What can hang from each mark
Q_27: Q_731
Q_302: Q_259 Q_783
Q_731: Q_27 Q_259 Q_719
Q_259: Q_302 Q_731
Q_582: Q_719
Q_804: Q_719
Q_719: Q_731 Q_804

Known rows, with every way that one mark hangs from another
Q_27[Q_731[Q_259[Q_302] Q_719[Q_804]]]: [ 0.18  0.00 -0.18 -0.08  0.04 -0.58  0.11  0.13 -0.07  0.01 -0.28 -0.18
  0.02  0.19  0.00  0.22  0.05]
Q_27[Q_731[Q_719]]: [ 0.05 -0.07 -0.03  0.07 -0.04 -0.31  0.14  0.04 -0.14 -0.06 -0.16 -0.12
  0.00  0.04  0.09  0.13  0.01]
Q_259[Q_731[Q_27]]: [ 0.03  0.35 -0.12 -0.01  0.00 -0.18  0.00  0.02 -0.28  0.09  0.00 -0.10
  0.03  0.16 -0.03  0.15 -0.05]
Q_731[Q_259 Q_719[Q_804]]: [ 0.34 -0.10 -0.17 -0.05 -0.01 -0.33  0.16  0.12 -0.01  0.06 -0.02 -0.07
  0.01  0.01 -0.08  0.16 -0.01]
Q_259[Q_302[Q_783] Q_731[Q_27]]: [-0.64  0.52 -0.21 -0.05  0.19 -0.19 -0.13  0.11 -0.35  0.07 -0.14 -0.20
  0.00  0.26 -0.01  0.09 -0.02]
Q_719[Q_731[Q_27 Q_259[Q_302]] Q_804]: [ 0.10  0.23 -0.16 -0.05 -0.01 -0.41 -0.17  0.13 -0.09  0.32 -0.17 -0.03
 -0.02  0.20 -0.18  0.17  0.18]
Q_731[Q_27 Q_259[Q_302[Q_783]] Q_719]: [-0.37  0.29 -0.18  0.11  0.15 -0.17 -0.02  0.09 -0.29  0.15 -0.21 -0.21
 -0.05  0.19 -0.13  0.23 -0.06]
Q_731[Q_27 Q_259[Q_302] Q_719]: [-0.06  0.18 -0.07  0.13  0.05 -0.15  0.05 -0.02 -0.19  0.14 -0.24 -0.21
 -0.04  0.23 -0.17  0.31 -0.11]
Q_302[Q_259 Q_783]: [-0.30  0.17 -0.15  0.06  0.08 -0.18 -0.01  0.16 -0.02  0.04 -0.08  0.02
 -0.06 -0.05  0.03  0.03  0.07]
Q_259[Q_302 Q_731[Q_719]]: [-0.54  0.01 -0.08 -0.01  0.06 -0.38  0.15 -0.04 -0.27 -0.13 -0.26 -0.30
 -0.02  0.21  0.00  0.20 -0.16]
Q_27[Q_731[Q_259[Q_302] Q_719]]: [ 0.08  0.03 -0.07  0.10  0.00 -0.50  0.13  0.02 -0.17  0.03 -0.39 -0.24
 -0.03  0.24 -0.02  0.25 -0.06]
Q_302[Q_259]: [-0.01  0.08 -0.04  0.08 -0.02 -0.20  0.05  0.05  0.10  0.03 -0.10  0.01
 -0.04 -0.01 -0.01  0.10  0.00]
Q_719[Q_731[Q_27 Q_259]]: [ 0.40  0.22 -0.06  0.16 -0.10 -0.26 -0.07  0.04 -0.19  0.38 -0.14  0.00
 -0.05  0.12 -0.16  0.18  0.06]
Q_27[Q_731[Q_259]]: [ 0.72  0.14 -0.06  0.07 -0.08 -0.36  0.05  0.07 -0.10  0.13 -0.18 -0.03
  0.01  0.15  0.01  0.12  0.03]
Q_731[Q_259[Q_302[Q_783]] Q_719]: [-0.40  0.05 -0.14  0.08  0.14 -0.27  0.05  0.08 -0.21  0.04 -0.26 -0.21
 -0.07  0.14 -0.08  0.17 -0.11]
Q_27[Q_731]: [ 0.22  0.06 -0.01  0.00 -0.04 -0.24  0.00  0.06 -0.05  0.00 -0.10 -0.02
  0.02  0.07  0.09  0.03  0.08]
Q_804[Q_719[Q_731[Q_27 Q_259[Q_302]]]]: [ 0.17  0.36 -0.06  0.03 -0.06 -0.25 -0.14  0.15 -0.07  0.29 -0.28 -0.10
 -0.02  0.24 -0.08  0.26 -0.02]
Q_719[Q_731]: [-0.05 -0.08  0.02  0.06 -0.07 -0.22 -0.05  0.02 -0.09  0.14 -0.10  0.04
 -0.06  0.00 -0.04  0.01  0.12]
Q_804[Q_719]: [ 0.16  0.11 -0.01 -0.09 -0.02  0.06 -0.03  0.13  0.12 -0.04  0.01  0.02
  0.06 -0.02  0.11  0.06 -0.09]
Q_582[Q_719]: [ 0.09 -0.06 -0.07 -0.03 -0.09  0.20 -0.02  0.06  0.12 -0.01 -0.06 -0.02
 -0.05 -0.01  0.12 -0.03 -0.05]
Q_259[Q_731]: [-0.03  0.13 -0.07 -0.03 -0.01 -0.27  0.08  0.01 -0.19 -0.02 -0.05 -0.10
  0.02  0.13  0.03  0.07 -0.09]

Rows
[-0.18  0.14 -0.16  0.08  0.11 -0.49  0.06  0.13 -0.27  0.02 -0.36 -0.21
 -0.04  0.20  0.03  0.19 -0.02] : Q_27[Q_731[Q_259[Q_302[Q_783]] Q_719]]
[-0.24  0.53 -0.27  0.06  0.09 -0.35 -0.02  0.19 -0.28  0.13 -0.08 -0.08
 -0.02  0.10  0.02  0.18  0.02] : Q_302[Q_259[Q_731[Q_27]] Q_783]
[ 0.11 -0.09 -0.13 -0.10 -0.02 -0.43  0.09  0.16 -0.05 -0.07 -0.06 -0.05
  0.05 -0.01  0.10  0.08  0.13] : Q_27[Q_731[Q_719[Q_804]]]
[ 0.11 -0.04 -0.22 -0.11 -0.11 -0.26 -0.15  0.18  0.10  0.22 -0.27 -0.05
 -0.09  0.16 -0.02  0.07  0.10] : Q_582[Q_719[Q_731[Q_259[Q_302]] Q_804]]
[-0.09  0.18 -0.24 -0.13  0.02 -0.38  0.09  0.12 -0.27  0.04  0.06 -0.13
  0.06  0.08 -0.03  0.20  0.01] : Q_259[Q_731[Q_27 Q_719[Q_804]]]
[-0.03  0.18 -0.18 -0.05  0.07 -0.26  0.00  0.10 -0.09  0.13 -0.12 -0.16
  0.00  0.17 -0.15  0.26  0.01] : Q_731[Q_27 Q_259[Q_302] Q_719[Q_804]]
[ 0.01  0.12 -0.13 -0.08 -0.04 -0.22 -0.19  0.15 -0.07  0.25  0.05  0.06
  0.02 -0.01 -0.08  0.03  0.26] : Q_719[Q_731[Q_27] Q_804]
[ 0.58  0.32 -0.06  0.06 -0.14 -0.21 -0.09  0.17 -0.12  0.34 -0.13  0.00
  0.01  0.11 -0.06  0.24 -0.01] : Q_804[Q_719[Q_731[Q_27 Q_259]]]
[-0.13  0.20 -0.12  0.04  0.01 -0.26  0.15  0.01 -0.35  0.05 -0.07 -0.21
  0.01  0.13 -0.03  0.25 -0.11] : Q_259[Q_731[Q_27 Q_719]]
[-0.17  0.44 -0.17  0.06  0.16 -0.06 -0.16  0.11 -0.21  0.21 -0.15 -0.12
 -0.03  0.22 -0.12  0.14  0.01] : Q_731[Q_27 Q_259[Q_302[Q_783]]]
[ 0.31  0.15 -0.09  0.16 -0.04 -0.14  0.11  0.01 -0.20  0.18 -0.09 -0.12
 -0.02  0.10 -0.14  0.28 -0.10] : Q_731[Q_27 Q_259 Q_719]
[-0.80  0.36 -0.21  0.00  0.18 -0.31  0.00  0.07 -0.45  0.00 -0.19 -0.29
 -0.03  0.21 -0.02  0.21 -0.08] : Q_259[Q_302[Q_783] Q_731[Q_27 Q_719]]
[ 0.10  0.31 -0.06  0.07  0.05 -0.07 -0.09  0.00 -0.08  0.20 -0.18 -0.12
 -0.02  0.26 -0.16  0.21 -0.04] : Q_731[Q_27 Q_259[Q_302]]
[-0.47  0.14 -0.24  0.08  0.09 -0.55  0.20  0.14 -0.32 -0.04 -0.19 -0.17
 -0.07  0.04  0.06  0.20 -0.10] : Q_302[Q_259[Q_731[Q_719]] Q_783]
[-0.47  0.37 -0.26  0.13  0.08 -0.44  0.13  0.17 -0.36  0.08 -0.14 -0.17
 -0.05  0.08  0.00  0.28 -0.06] : Q_302[Q_259[Q_731[Q_27 Q_719]] Q_783]
[ 0.56 -0.03 -0.17 -0.05 -0.04 -0.56  0.15  0.17 -0.11  0.05 -0.13 -0.09
  0.03  0.06  0.03  0.18  0.08] : Q_27[Q_731[Q_259 Q_719[Q_804]]]
[-0.21  0.23 -0.13  0.02  0.14 -0.17 -0.07  0.10 -0.15  0.10 -0.21 -0.10
 -0.06  0.17 -0.06  0.07 -0.04] : Q_731[Q_259[Q_302[Q_783]]]
[-0.01  0.29 -0.16  0.03  0.12 -0.40 -0.07  0.16 -0.19  0.09 -0.31 -0.12
 -0.02  0.24  0.03  0.08  0.05] : Q_27[Q_731[Q_259[Q_302[Q_783]]]]
